Known rows, with every way that one mark hangs from another
M(S(F W(X))): [ 38 -18  27 -32  20  -5 -76 -59  10   6  -9 -20 -20 -12 -14  27   7  -8
  18  -2 -23 -35  58  -5  -7  11  23  22]
S(W): [  1   6  54  20  17 -19 -26 -33  30  39   9 -15   4 -22  20  41   0  -2
  32   1 -33 -47  34  20  11 -18 -14  41]
A(Q S): [ 22 -13  18 -24  -1 -37   3   9  60  12  19 -38 -15  10  33 -27  31 -60
 -11   7   5  -9  40  -5  27   9  10  34]
U(F(S(M W))): [ 40 -29  52  27   5  -8 -62 -88  33 -13  12 -22 -13  -3  27  20 -31 -30
  22 -49 -51 -42  34 -27  11  19   7  57]
G(S(A(Q) M)): [ 51 -16   7 -28 -32 -32   0  -3  69 -12  30 -26 -13  14  27 -33  17 -36
   4 -44   4  18  34 -10  33  -8  -8  34]
S(L W): [  8   6  57   7   8 -18 -25 -18  50  37  25 -29 -13  -9  22   9   4  -5
   7 -13 -25 -17  29  33  39  -8 -14  32]
M(S(L W(X))): [ 20 -17  45 -38  20  -2 -51 -45  40  17  21 -43 -15   9  -6 -27  17 -16
 -13 -10  -7  -7  56  30  48   0  10  11]
G(S(A L W)): [ 12  11  43   6 -25 -18  -6  -2  68  25  38 -33  -9 -10  34  -7  -3  -2
  -6 -45 -15   9  21  39  59  -7 -25  38]
P(G(S(M))): [ 31   6  35  -7 -29 -17 -23 -24  44   8  11 -14   0  17  26  32 -14 -33
  53 -14 -43 -17  17 -18  29 -18 -11  42]
L(Q): [ 26 -12  27 -17  -1 -31  -6   2  56  14  18 -20 -11 -13  24  -7  24 -12
  10  -6  -7 -16  39   7  21 -15 -14  30]
F(S): [ 39 -13  10   5  -3 -14 -35  -9  46  -6   9 -20 -13 -16  24  34   3 -11
  10 -24 -38 -44  35   0   8  11  -6  51]
M(S(F L W)): [ 49 -16  27 -21  14 -12 -64 -30  39   5  17 -30 -46 -16   6  -9  -1 -21
   4 -32 -31  -3  40   0  27  34   7  46]
S(A(Q) F M W): [ 62 -25  28 -30  -9 -31 -33 -39  48   1  18 -16 -37  -1  22 -23  15 -36
  10 -37   1  18  39 -20   9  11  13  29]
M(S): [ 32 -11   4 -17  22  -7 -39 -14  41   5  16 -34 -17 -11  12   0  13 -36
  18 -17 -33 -27  47  -1  21  15  -6  50]
A(Q): [ 22 -12  17 -11   8 -30  -6  -2  56  12  16 -26  -4   2  18  -5  28 -23
   4  -2 -10 -24  38   6  12 -12  -9  36]
A(S(M W)): [ 26  -6  56 -11  -3 -24 -29 -41  30  26  10 -21 -15  -1  33   3  -2 -57
  30  -1 -16 -15  39 -16  26   6  19  33]
G(S(A L M W)): [ 35   1  46 -11 -34 -18 -19 -21  63  10  38 -29 -19   3  32 -22  -9 -19
   7 -56 -11  25  25  16  59  -7 -11  30]
U(F(S(L W)) G): [ 31 -14  53  34  21  -6 -51 -59  67   4  29 -32  -4   8  43   3 -20 -36
 -11 -29 -59 -22  10  12  61  24 -11  63]
P(G(S(L W(X)))): [ -4  10  73 -10 -23 -14 -23 -36  45  33  17 -28  14  24  11  22  -4   0
   7   3 -22 -14  23  38  56 -34  -9  10]
G(S(W)): [ -1  14  53  29  -5 -22 -21 -30  30  28   7  -9  13 -27  19  56 -13  14
  38 -11 -37 -54  31  23  12 -22 -21  48]
A(S): [ 16   5  20  -8  -2 -22 -13  11  45  23  11 -32 -13  -2  36  13  15 -51
  13   6 -18 -23  33  -4  23   8   4  39]
A(S(F L W)): [ 33   1  42 -15 -11 -26 -39  -6  45  23  11 -28 -43  -6  31   7   1 -38
  -2  -9 -17  -1  29  -1  29  29  17  35]
M(S(W)): [ 15 -11  40  -1  32 -10 -44 -48  28  21  16 -29  -8 -23  11   4   2 -22
  21 -13 -34 -36  49  12  24  10  -5  52]
G(S(A L)): [ 27  12   9  -9 -33 -15  -1  32  81   8  39 -38 -18   1  35 -11   8 -14
 -11 -47 -13  17  18  27  56  -4 -25  36]

Rows
[ 52 -29  54 -34 -17  -8 -59 -56  40  -7  13 -23 -19  17   5  -7  -1  -9
  -8 -30 -11  -8  48   8  36   0  27   3]	F(S(L M W(X)))
[ 56 -24  52 -12 -13 -15 -49 -43  49  -6  22 -23 -29  -2  23  -9 -11 -18
   3 -47 -30  -7  37   2  42  18   9  35]	F(S(L M W))
[ 83 -28  17 -69 -39 -35 -31  12  69 -18  20 -27 -70  14  31 -56  17 -65
 -12 -26  14  48  34 -40  39  33  30  16]	A(S(F L(Q) M))
[  6 -13  54  -7   9 -40   0 -23  48  28  20 -33  -5  -1  31 -22  22 -49
  -7   9   1 -16  43   8  29   6  12  38]	A(Q S(W))
[ 88 -26   4 -64 -39 -26 -27  13  82 -17  34 -26 -69  10  29 -63  23 -40
 -15 -56  14  65  29 -22  42  19   8  15]	S(A F L(Q) M)
[ 72  -1   7 -27 -42 -17 -50   3  51 -18   6 -11 -44   5  14  24 -12 -14
  30 -44 -29   3  21 -26  14   7   1  33]	G(S(F L M))
[ 27 -28  58 -51  -4 -32 -24 -55  34  13   7 -29  -6  31  10 -35  25 -57
  -5  16  22  -2  60 -11  26  -8  39  -3]	A(Q S(M W(X)))
[ 88 -43  14 -56 -41 -24 -15   4  94 -33  47 -37 -53  12  37 -85  21 -42
 -39 -73  13  56  36  -9  68  27   7  22]	F(S(A L(Q) M))
[ 71 -25   4 -51 -19 -38 -32  -7  48 -14   3 -21 -47  16  24 -21  20 -74
  11 -10   2   9  40 -52   3  27  35  30]	A(Q S(F M))
[ 77 -25  -8 -45 -19 -28 -29  -6  61 -14  19 -20 -47  10  24 -28  25 -48
   7 -40   1  26  36 -35   5  15  13  28]	S(A(Q) F M)
[ 58  -7  43 -21 -12 -17 -62 -36  37  10   9 -12 -46  -2  14  13 -10 -16
  28 -30 -27   0  28 -13  15   9  11  26]	S(F L M W)
[ -1  15  73  13 -20 -19 -14 -26  54  35  27 -26   4   5  29  19 -17  -9
  19 -14 -40 -12  12  31  61 -17 -22  42]	P(G(S(L W)))
[ 53  -1  28  -5 -33 -21 -42 -34  36   0   8  -6 -28 -17  25  32 -17 -11
  38 -48 -24  -3  28 -17   6   4   0  41]	G(S(A F M W))
[ 24 -36  31 -46  21 -18 -23 -49  51   7  29 -48  -8  10   1 -62  39 -35
 -32 -17  20  10  67  23  42   4  13  13]	M(S(A(Q) W(X)))
[  5  14  60   5 -30 -18   1 -12  72  34  44 -37  -2   9  41 -11  -6 -22
   0 -34 -26  20   9  37  78 -11 -25  41]	P(G(S(A L W)))
[ 55 -28  15  10  -4  -6 -57 -55  45 -29  13 -26 -21   7  28  16 -21 -42
  18 -53 -49 -35  29 -41   7  23   6  54]	U(F(S(M)))
[ 48  17   3  10  -8 -18 -42   1  44   5  -7   5  -5  -9  28  72  -6 -13
  47   5 -52 -36   9 -10   6  -3 -17  57]	U(G(S(F)))
[ 15  13  35  -3 -29 -17  -8   9  66  18  27 -31  -5  18  30  14  -4 -21
  16 -16 -38  -5   7  18  58 -13 -25  42]	P(G(S(L)))
[ 46 -23  20 -44 -10 -37  -9  -8  56  -1  19 -32 -23  22  30 -41  25 -78
   3  -4   7   8  44 -30  27  11  24  28]	A(Q S(M))
[ 56 -31  26  -1   2 -17 -30 -23  94 -21  36 -37 -20  18  47 -43   4 -46
 -35 -34 -30   9  15  -1  71  26 -11  55]	U(F(S(L(Q))) G)
[ 33  13  16   4 -29 -19 -34  -5  38   9  -2  -6 -10  -3  22  68 -13 -12
  47  -8 -51 -33  10 -17   4  -3 -13  52]	P(G(S(F)))
[ 55  -7  29 -13 -11 -18 -50 -37  34  12  11  -8 -38 -14  25  16  -3 -26
  35 -38 -21   5  32 -20   5   9   8  34]	S(A F M W)
[ 29 -20  41 -39  -2 -36 -35 -36  31  12  -5 -23 -19  12   8   2  27 -35
 -11  22  14 -19  54  -9   0   7  38   8]	A(Q S(F W(X)))
[ 20 -12  28  -6  23  -8 -29 -35  45  21  33 -40 -15 -20  24 -26  12 -36
   3 -34 -19  -3  46  16  41  18  -8  50]	M(S(A W))
[ 46 -10  42 -29  -5 -12 -73 -62   8  11 -16  -1 -19   4  -5  49  -1  -5
  40   1 -18 -31  47 -19 -18 -14  25   3]	S(F M W(X))
[ 41 -21  51 -45 -13 -26 -43 -29  48  13   8 -16 -33   2  -1 -11  20  11
 -17  -6  12   6  47  17  22 -11  14  -7]	S(F L(Q) W(X))
[ 49  -8  41 -19 -11 -26 -52 -39  21  12  -4 -10 -38  -6  27  24  -9 -52
  37  -7 -22 -14  36 -38   0  23  30  36]	A(S(F M W))
